Each row was made from one small tree. Brackets hold a mark, then the marks that hang from it, in the order of their numbers. Every link used is in the known rows. Write each row's tree.
Known rows:
(z543 (z505 (z202 z727) z309)): 0.907; 0.267; -0.563; -0.956; 2.457; -1.846; -1.189; -0.943; 0.425; 2.172; -1.305; 1.333; -0.083; 0.676; 0.219; 0.031; 0.248; -0.518; -1.610; -1.709
(z68 z202): -1.285; -1.628; 0.456; -0.499; 2.797; 1.297; 1.292; 0.624; -2.773; -4.119; -2.465; -1.030; 3.708; 0.151; -0.833; 1.655; -3.190; 2.823; 0.524; 2.132
(z68 (z202 z727)): -3.296; -2.613; 0.334; -0.942; 1.858; 0.422; -0.212; 0.453; -2.191; -2.660; -1.966; -0.758; 1.449; 0.280; -2.265; 3.492; -3.247; 2.383; 0.211; 1.742
(z505 (z202 z727)): -1.519; -1.740; 1.127; -1.555; 0.920; -1.627; -0.700; 0.279; -1.339; 1.576; 0.984; 0.849; -0.842; 0.593; 0.632; 0.269; 0.008; 0.303; -1.257; -0.463
(z505 (z202 z727) (z309 (z926 z189)) z543): -4.030; -0.491; 0.718; -0.384; -3.456; -1.487; 0.982; 2.209; 1.987; 5.090; 4.347; 1.944; -3.155; -0.312; -1.502; -2.061; 3.036; -1.234; 1.857; -1.447
(z505 (z202 z727) z309 z543): -3.776; -1.426; 0.986; -2.260; -1.849; -2.624; 0.086; 0.899; 0.458; 4.697; 6.153; 2.430; -1.021; -1.262; -0.373; -1.060; 1.853; 0.150; 0.840; -1.564
(z543 (z505 (z202 z68 z727) (z309 z926))): 0.923; 1.628; -0.417; -0.586; -0.889; -2.452; -1.359; 0.352; 2.400; 1.882; 0.123; 1.551; -2.341; 1.882; 0.257; -0.436; 0.673; -1.490; -0.430; -1.875
(z505 (z202 z68) (z309 (z926 z189)) z543): -1.677; 0.777; 0.093; -0.372; -4.677; -0.768; 1.226; 2.614; 2.742; 3.321; 5.755; 2.539; -1.355; 1.250; -0.466; -3.569; 4.125; -0.664; 2.890; -1.140
(z543 (z505 z202)): 2.651; 0.063; -0.304; -0.994; 3.607; 0.305; -0.933; -1.554; -0.873; -1.114; -2.668; -0.571; 1.182; 1.609; 1.287; 0.142; -0.317; 0.131; -2.212; -1.250
(z68 (z202 (z505 z309 z543) z727)): -1.479; -1.462; 0.017; -1.046; 1.153; 0.361; -0.968; -0.300; -0.907; -0.228; 0.648; -0.313; 0.994; -1.444; -1.739; 2.936; -3.216; 2.031; 0.175; 1.599
(z189 (z926 (z309 (z505 (z202 z727) z543)))): -0.454; -0.103; 1.702; 1.509; -1.914; 0.222; 2.084; 0.277; 0.668; -2.738; -0.534; -2.094; -2.593; -0.870; -1.711; 0.908; -1.127; -1.395; -1.054; -0.339
(z309 (z505 z202) (z926 z189)): 2.416; 1.288; 0.173; 1.747; 1.481; 0.928; 0.961; 0.697; 0.449; 0.344; -3.717; -0.362; -0.979; 1.349; 0.897; -2.625; 0.838; -2.146; -1.091; 0.937
(z309 z505 (z926 z189)): 1.173; 1.210; -0.321; 1.755; 1.122; 1.817; 0.766; 0.079; -0.382; -1.750; -5.329; -1.668; -0.638; 0.832; 0.882; -0.995; -0.671; -1.591; -0.036; 1.439
(z505 z202 (z309 z926) z543): -1.946; 0.954; 2.015; -0.895; -3.021; -2.283; 2.852; 2.481; 1.045; 3.219; 5.534; 1.607; -1.105; -1.498; 1.392; -3.691; 1.522; -0.556; 1.731; -1.368
(z926 z189 (z309 (z505 z202))): 2.669; -0.579; -2.863; 3.721; 3.608; 2.997; 0.024; -1.405; 0.167; -2.209; -4.981; -0.608; 3.211; 0.622; -2.784; 0.379; 3.286; -0.291; -1.629; 1.220
(z926 z189 z309): -0.470; -1.362; -2.730; 3.244; 1.910; 3.614; 0.642; -0.927; -0.959; -4.090; -5.019; -1.630; 3.400; 0.438; -3.040; 1.840; 2.439; 1.253; 0.594; 1.088
(z630 z727): -0.119; -2.804; 2.779; -0.270; 0.553; -0.110; -1.317; 1.070; -4.262; -2.595; -1.057; -1.154; 1.648; -0.282; 1.576; 1.039; -3.847; 0.647; -1.653; 0.023
(z189 (z926 (z309 (z505 z202 z543)))): 0.834; 0.509; 1.808; 1.830; -1.313; 0.750; 3.084; 0.402; 0.273; -3.658; -0.852; -2.233; -1.057; -0.956; -0.858; -0.320; -1.049; -1.123; -0.885; -0.078
(z505 z543): -3.099; -1.802; 0.868; -2.214; -0.830; 1.146; 0.261; -0.679; -2.239; -1.996; 2.382; -1.698; 1.031; -0.644; 0.894; 1.226; -0.753; 1.729; 1.282; -0.328
(z543 z505): 1.384; 0.032; -0.705; -1.019; 3.275; 1.097; -1.063; -2.183; -1.742; -3.215; -4.256; -1.897; 1.575; 1.109; 1.254; 1.816; -1.849; 0.704; -1.101; -0.690
(z543 (z505 z202 z309)): 2.555; 1.152; -0.472; -0.597; 3.229; -1.114; 0.128; -0.778; -0.047; 1.014; -1.664; 1.235; 1.738; 0.593; 1.331; -1.475; 0.406; -0.121; -1.328; -1.455
(z505 z202 z309): 0.394; 0.637; 1.005; -0.640; 1.342; -2.542; 2.128; 1.332; -0.874; 2.774; 1.634; 2.896; 2.174; -0.722; 2.137; -3.527; 1.018; 0.559; 0.168; -0.290

Write each row's tree:
-0.177; -0.844; -0.021; -0.318; 2.614; -0.153; -0.621; -0.071; -1.352; -0.502; -1.894; 0.140; 1.538; -1.066; -1.091; 2.532; -3.864; 1.890; -0.439; 2.168 -> (z68 (z202 (z505 z309) z727))
1.015; 1.817; -1.105; 0.878; 1.515; 0.616; 0.589; -0.351; 0.393; -0.696; -4.728; -0.485; 0.421; 0.895; 0.393; -0.680; -0.197; -0.705; 0.549; -0.758 -> (z543 (z505 (z309 (z926 z189))))
0.854; -0.526; -0.684; -1.821; -1.041; -0.202; -4.540; -1.698; -0.420; -0.541; 0.480; -0.388; -1.918; 1.488; 1.170; 3.600; -2.083; 0.748; -0.704; 0.844 -> (z202 z68 z505 z727)
0.254; -1.042; -1.483; 1.002; -0.448; 0.261; -1.643; -1.389; 1.220; -1.870; 1.635; -0.687; 0.466; -0.353; -2.149; 2.560; 1.852; -0.260; -1.403; -0.068 -> (z926 (z309 (z505 (z202 z68 z727) z543)))
-1.273; -0.661; 0.141; -1.770; -0.615; -0.854; -2.119; -1.447; -0.594; 2.366; 2.275; -0.107; -1.485; -2.078; 0.821; 2.135; -1.809; 0.540; -0.042; -0.048 -> (z202 (z505 z309 z543) z727)
1.581; -0.616; -3.238; 3.727; 3.368; 3.738; -0.151; -1.893; -0.471; -3.895; -6.316; -1.696; 3.540; 0.224; -2.774; 1.766; 2.062; 0.175; -0.723; 1.641 -> (z926 z189 (z309 z505))
1.559; -1.046; -3.339; 2.813; 0.846; 3.426; -1.106; -1.474; 1.423; -2.159; -1.241; -0.591; 2.359; 1.309; -3.688; 1.050; 4.480; -0.138; -0.550; 0.579 -> (z926 z189 (z309 (z505 (z202 z68) z543)))
-1.317; -0.166; 0.372; -2.158; -2.991; -1.829; 0.312; 1.304; 1.131; 2.803; 7.435; 2.972; 0.827; 0.363; 0.741; -2.543; 2.924; 0.759; 1.881; -1.223 -> (z505 (z202 z68) z309 z543)
2.767; 1.527; -0.450; 1.476; -0.249; 0.836; -0.170; 0.836; 1.445; 0.008; -2.248; 0.257; -1.315; 2.625; 0.661; -2.354; 1.588; -2.087; -0.508; 0.967 -> (z309 (z505 (z202 z68)) (z926 z189))
0.244; -1.261; -3.188; 3.018; 1.966; 4.186; -0.450; -2.119; -0.071; -3.589; -3.766; -2.126; 2.955; -0.194; -3.449; 2.118; 2.660; 0.287; -0.136; 1.058 -> (z926 z189 (z309 (z505 z543)))
-3.533; 0.852; 1.597; -0.879; -3.461; -1.175; 2.613; 1.655; 0.049; 0.654; 3.434; -0.014; -0.690; -2.136; 1.341; -1.602; -0.388; 0.216; 3.083; -0.746 -> (z505 (z309 z926) z543)
1.077; 0.748; 1.299; 1.553; -2.688; 0.681; 2.243; 0.504; 1.072; -3.923; 0.363; -1.727; -1.357; 0.147; -1.034; -0.089; -0.460; -0.991; -0.385; -0.119 -> (z189 (z926 (z309 (z505 (z202 z68) z543))))
-1.505; 0.430; 0.963; -1.064; -2.331; -1.322; -1.240; -0.333; 0.337; 2.369; 2.171; -0.579; -3.445; -2.191; 1.082; 1.444; -2.200; -0.428; 0.487; -0.180 -> (z202 (z505 (z309 z926) z543) z727)
1.009; -0.758; -0.394; -1.330; 2.835; -0.445; -2.201; -1.687; -0.369; -0.004; -2.257; -0.476; -0.631; 1.671; 0.103; 1.568; -0.467; -0.259; -2.474; -1.577 -> (z543 (z505 (z202 z727)))
2.523; 2.087; -1.339; 0.529; 0.204; -0.381; -0.309; 0.437; 2.282; 1.053; -1.607; 1.540; -0.293; 2.719; 0.170; -2.046; 2.053; -1.237; 0.103; -1.294 -> (z543 (z505 (z202 z68) (z309 (z926 z189))))
-1.645; -0.423; 0.905; -1.085; 0.386; -3.388; 0.560; 1.190; -0.274; 4.203; 2.146; 3.094; -0.107; -0.646; 0.709; -1.690; 0.873; 0.073; -0.123; -0.637 -> (z505 (z202 z727) z309)
-0.856; -0.267; -0.700; -2.278; -3.249; -0.969; -3.816; -1.229; 0.990; 1.877; 4.589; 0.895; -2.047; 0.042; 0.362; 2.497; -0.589; 0.668; 0.961; -0.034 -> (z202 z68 (z505 z309 z543) z727)
-1.067; 0.820; 0.075; -1.565; -4.928; -1.446; -2.947; -0.097; 1.949; 1.946; 4.450; 0.397; -3.994; -0.128; 0.653; 1.872; -1.003; -0.378; 1.473; -0.225 -> (z202 z68 (z505 (z309 z926) z543) z727)
-0.768; 0.221; 1.663; -0.664; -1.665; -1.213; -0.302; 0.414; 0.970; 1.357; 1.896; -0.893; -3.903; -0.505; 0.811; -0.376; -0.553; -2.270; -1.126; -0.519 -> (z309 (z505 (z202 z727) z543) z926)
1.744; 0.998; -0.608; -1.781; -2.093; 0.107; -1.946; -0.980; 0.253; 0.075; 3.993; 0.615; 0.824; -0.109; 2.099; 0.227; -0.483; 1.307; 1.294; 0.415 -> (z202 z68 (z505 z309 z543))
1.012; 1.375; 0.064; 0.254; -0.831; 1.121; 0.465; -0.244; -0.075; 0.912; 0.291; -0.719; -0.339; -1.410; 1.629; -0.985; -0.731; 0.030; 1.219; 0.476 -> (z202 (z505 (z309 (z926 z189)) z543))
-2.076; 0.501; 0.781; 0.048; -2.585; -0.662; 2.574; 2.417; 1.465; 3.629; 3.885; 1.775; -0.837; -0.418; -0.167; -3.879; 3.199; -0.686; 2.080; -1.107 -> (z505 z202 (z309 (z926 z189)) z543)
1.304; 0.586; 0.355; -1.230; 0.522; 0.269; -0.264; -1.289; -1.332; 0.510; 1.646; -0.388; 1.391; -2.116; 2.605; -0.142; -1.662; 1.189; 0.376; 0.406 -> (z202 (z505 z309 z543))
0.050; 1.514; 0.739; 1.189; -0.329; -1.441; 2.953; 2.701; 0.720; 3.201; -0.099; 2.498; 0.056; 0.193; 0.957; -4.570; 2.213; -0.866; 1.202; -0.202 -> (z505 z202 (z309 (z926 z189)))
2.627; 2.224; 0.014; 1.100; 0.958; 0.466; 0.853; 0.042; -0.641; 0.542; -2.875; -0.183; 0.360; -0.922; 2.463; -1.592; -1.478; -0.088; 0.423; 1.254 -> (z202 (z505 (z309 (z926 z189))))
1.957; 1.058; 1.729; 2.352; -0.213; 0.352; 3.322; 0.488; -0.083; -3.877; -2.834; -1.840; -0.629; -0.615; -0.272; -0.676; -1.549; -1.140; -1.333; 0.367 -> (z189 (z926 (z309 (z505 z202))))
-0.053; -1.648; 0.118; -0.628; 2.932; 1.017; -1.447; -0.732; -2.061; -2.221; -2.597; -1.323; 1.132; -0.247; -1.161; 3.798; -4.428; 2.083; -1.134; 2.363 -> (z68 (z202 z505 z727))
